(in the rows, 128 means zero)
Known rows, with every step that occurs
p > f > u > y > h: [147 179  87 159  95 113 109 120 145  99 173 116 117  99 114  63 123 148
 122 134  85 150 201 131  98]
f > u > y: [165 172 122 158 105 125  97 132 135 113 142 126 116 123 120  95  89 154
 121 115  98 129 153 100 123]
s > h > p > u > y: [182  77  74 119 162 134  71 130 146 134 123 116 144 137 148 141  93 101
 103 132 169  56 103 109 159]
s > h > p > f: [173  86  61 121 157 108  90 124 135 114 153 119 150 130 119 111 127 116
 124 106 163  79 159 132 143]
f > h > p > u > s: [133 128  88 104 113 104 144 122 193 122 127  94 184 118 167 110  99 104
 108 113 137  61 140  76 198]
p > u > s: [105 136 132 115 131 146 110 131 149 153  94  75 180 116 164 156 113 145
 131 157 130  98  74  95 146]
h > p: [134  94  91 140 152 119 108 112 166 108 125  88 154 137 114 132 118  91
 132 138 120 107 153 104 182]
y > f > h > p: [113 142  74 103  84  72 144 132 155 109 110  94 158 119 144  76 123 144
 125 136 165  51 199  93 189]
y > f > u > s > p > h: [115 158 115 128  87 102 112 123 126 115  96  88 170 126 120  63 125 213
 175 139 126  88 206  83 183]
y > f: [100 146 103 115  96  94 127 136 116 121  99 100 135 123 128  99 139 167
 141 156 159  87 172 117 147]
p > f: [101 155  93 128 116 100 122 119 130 104 169 104 125  95 115 106 157 134
 127 141 107 151 190 145  91]
s > h > p > y > f > u: [173  90  45 134 154 104  82 138 135 115 143 127 159 158 109 102 112 120
 131 107 196  68 135 118 167]
y > h > p > u: [183  91  97 157 129 171 123 115 193 144  99 123 154 152 149  87 101  85
 121 165 121 105  86 116 198]
h > p > u > y > f > s: [111 117  79 141 129 130  88 113 167 123  96  57 157 116 154 151  95  72
  99 186 123  77 140  80 199]
f > u > s > y: [144 165 145 154 102 105 129 132 137 132 132 109 168 141 123  82 115 174
 163  98 116 129 156 105 149]
u > h: [150  88 106 116 139 128 131 102 116 143 124 119 161 120 138 106 137 203
 154  95 115  84 152 121 153]
f > h: [141 146 111 103  93 101 167 133 156 124 145 147 142 116 160  94 114 120
 104  91 142  90 147 109 149]
f > u > s > h > p: [177 145 110 146 124 117 104 129 133 122 128 106 189 145 110  75 110 186
 167  60 125  90 150  94 161]
h > p > f > u: [134 137  66 148 129  89  95 109 166  92 163  72 163 115  97  91 134 114
 142 134 100 127 199 102 157]
f > s > h > p: [142 119  98 148 117 143 132 116  97 151 109 131 166 128 152 125 127  72
 106  75 144  80 142 122 186]
h > p > y > f > u > s: [102 111  49 158 151 106 104 121 168  90 131  72 180 156  91 114 117 113
 147 145 150  99 173  97 198]
p > y: [ 94 117  79 152 156 133 121 137 140 110 160 141 128 154 104 142 124  89
 118 145 165 153 111 139 126]
f > h > p > u > y: [141 127  83 109 112 108 133 122 196 119 135 104 155 111 173 119  84  84
  85 132 134  65 140  79 186]
f > u > h: [181 147 110 133 105 105 110 119 119 140 140 122 168 124 116  61 126 219
 170  75 105 106 145  94 146]
f > u: [166 174 125 144  96 105 108 136 129 130 142 129 146 130 111  77 120 165
 149  97 114 135 127  99 131]
p > u > h: [136 110 109 100 128 132  98 119 137 169 104  93 170 108 169 135 123 172
 131 155 131  83  67  94 150]
s > p > u > y > f: [104 115 100 120 110 166  93  96 137 113 117 115 130 113 138 168  68 105
 111 194 124 118 153  68 195]
u > y > p: [127 141 138 140 136 172 111 108 136 112 137 154 100 125 135 159  88  96
 120 135 122 132 160  97 117]

Rows
[150 114  93 183 127 182 127 102 165 104 119 124 104 124 149 109  80  69
  82 157  86 114 190 136 165] : u > y > h > p > f > s
[131 175 103 154  94 100 131 119 146 112 164 104 153 113 116  53 143 162
 149 122  97 151 204 134 116] : p > f > u > s > y > h
[138 166  79 133 100  85 110 112 124 111 177 100 156  92 108  58 155 197
 156 104  92 136 203 120 104] : p > f > u > h
[ 99 109 131 137 137 172 142  94 128 101 114 107 179 136 113 148 101 155
 163 105 105 119 195  99 195] : u > s > p
[109 111  44 156 148  99  96 124 167  92 140  83 163 154  91 109 118  97
 138 155 156 107 163  98 190] : h > p > y > f > u
[187  87  99 166 132 169 137 111 182 130 107 139 143 160 131  76 108  90
 128 140 116 111 126 130 196] : y > h > p
[165 110  84 173 116 162 146 103 173 126 119 128 151 138 134  65 124  78
 120 134 101 122 161 138 189] : y > h > p > f > s
[114 154 119 140 129 159 109 104 137 101 159 143  98 107 128 148 101  99
 121 141 112 145 190 105  98] : u > y > p > f
[131 114  82 154 128 144 132 120 101 145 118 136 165 139 145 130 127  59
 102  82 158  90 135 127 185] : f > s > h > p > y
[ 95 141 124 152  90 170 154  90  89 137 115 143 154 117 139 142 115  68
 115 101 107 138 173  99 206] : f > s > p
[125  83 143 124 141 167 106  84 141 117 128 142 128 121 129 130 105 121
 144 169  95 146 174  90 197] : s > p > h
[ 98 123  77 153 124  98 125 101 153 109 147  76 156 114 127 116 141  61
 116 148 109 128 211 121 177] : h > p > f > s > y
[ 80 103 108 149 152 176 141  98 134  92 128 114 179 148 103 153  99 134
 158 115 123 133 185 103 194] : u > s > p > y
[152 150 108 167 110 154 125 112 141 111 135 132 181 152  97  76  96 165
 170  88 109 137 160  88 184] : f > u > s > p > y > h
[ 85 151  65 153 125 104 119 143 132 103 138 111 157 154  96  98 126 148
 146 141 173 120 153 116 148] : p > y > f > u > s
[185 100  58 133 150 111  78 126 137 107 157 119 142 127 119 101 108 122
 118 103 151  78 173 122 139] : s > h > p > f > u > y
[145  88 104 132 166 145 121 118 136 115 107  97 191 149 128 127 113 158
 154  78 144  62 163 122 173] : u > s > h > p
[134 133 177 112 143 159 108 102 144 152 132 166 141 131 141 118 147 122
 179 130 129 146 123  79 131] : y > p > h
[155  65  80 125 157 123 117  91 141 129 121  91 178 127 129 109 130 178
 159 104 110  71 172 105 191] : u > h > p
[118 143 101 119 108 140  87 136 130 154  89  95 130 105 184 154  90 113
  81 186 150  69  97  97 145] : p > u > y > f > s > h
[141 122  96 147 119 154 117 116 107 154 101 120 157 122 170 142 109  62
  86 102 142  72 128 111 183] : f > s > h > p > u > y
[135 175  89 139 108  93 111 123 125 103 171  99 163 103 106  67 147 182
 154  92 107 130 202 128 100] : p > f > u > s > h
[120 132 134 168  86 147 163 114 133 177  94 131 151 136 185 112 122  34
  91 152 131 125 125 130 205] : f > s > y > h > p > u
[194 151 107 177 107 144 102 121 161 114 131 132 124 138 122  70  77 134
 121 121  91 120 152 101 155] : f > u > y > h > p
[150 172 133 150 107 120 122 130 131 122 127 104 179 134 112  81 117 193
 170  75 103 120 151  97 145] : f > u > s
[ 93 147 149 156  86 125 169 120 101 166 111 136 135 127 172 129 135  57
  97 128 133 137 151 137 171] : f > s > y
[103 143 147 126 109  99 140 116 136 144 169 155 120 133 140 125 143  80
 144 162 160 171 170 120 117] : s > y > p > f
[119  75  51 140 148 119 124  95 131 125 120  89 189 134 123 105 136 157
 151 112 134  67 185 106 207] : u > h > p > y > f > s
[112 150 102 108 101 124  98 138 158 139 100  90 126 100 183 145  83 121
  82 198 144  74 105  87 141] : p > u > y > f > h
[130 102  89 127 147 122  87 119 180 130 112  67 168 127 138 150 111  83
 122 174 128  98 100  83 184] : h > p > u
[160 109 116 167 104 109 142 121 177 140 142 136 123 153 145  66 115  77
 120 177 135 145 164 141 173] : s > y > h > p > f > u
[167 175 145 149 111 139  87 119 142 126 144 146 122 125 128  90  96 149
 147 116  99 140 150  76 125] : f > u > y > p > h
[101 138  52 145 123  97 113 136 126 111 145 118 154 150  98  88 132 162
 146 139 176 115 150 115 149] : p > y > f > u > h
[110 122  94 112  99 156 106 100 146 113 122 121 133 108 149 157  64 103
 102 182 129 105 159  61 202] : s > p > u > y > f > h
[121  86  79 158 137 188 130  95 144 101 153 174 132 161  96 132  88  74
 130 150 139 164 152 108 204] : s > p > y > h
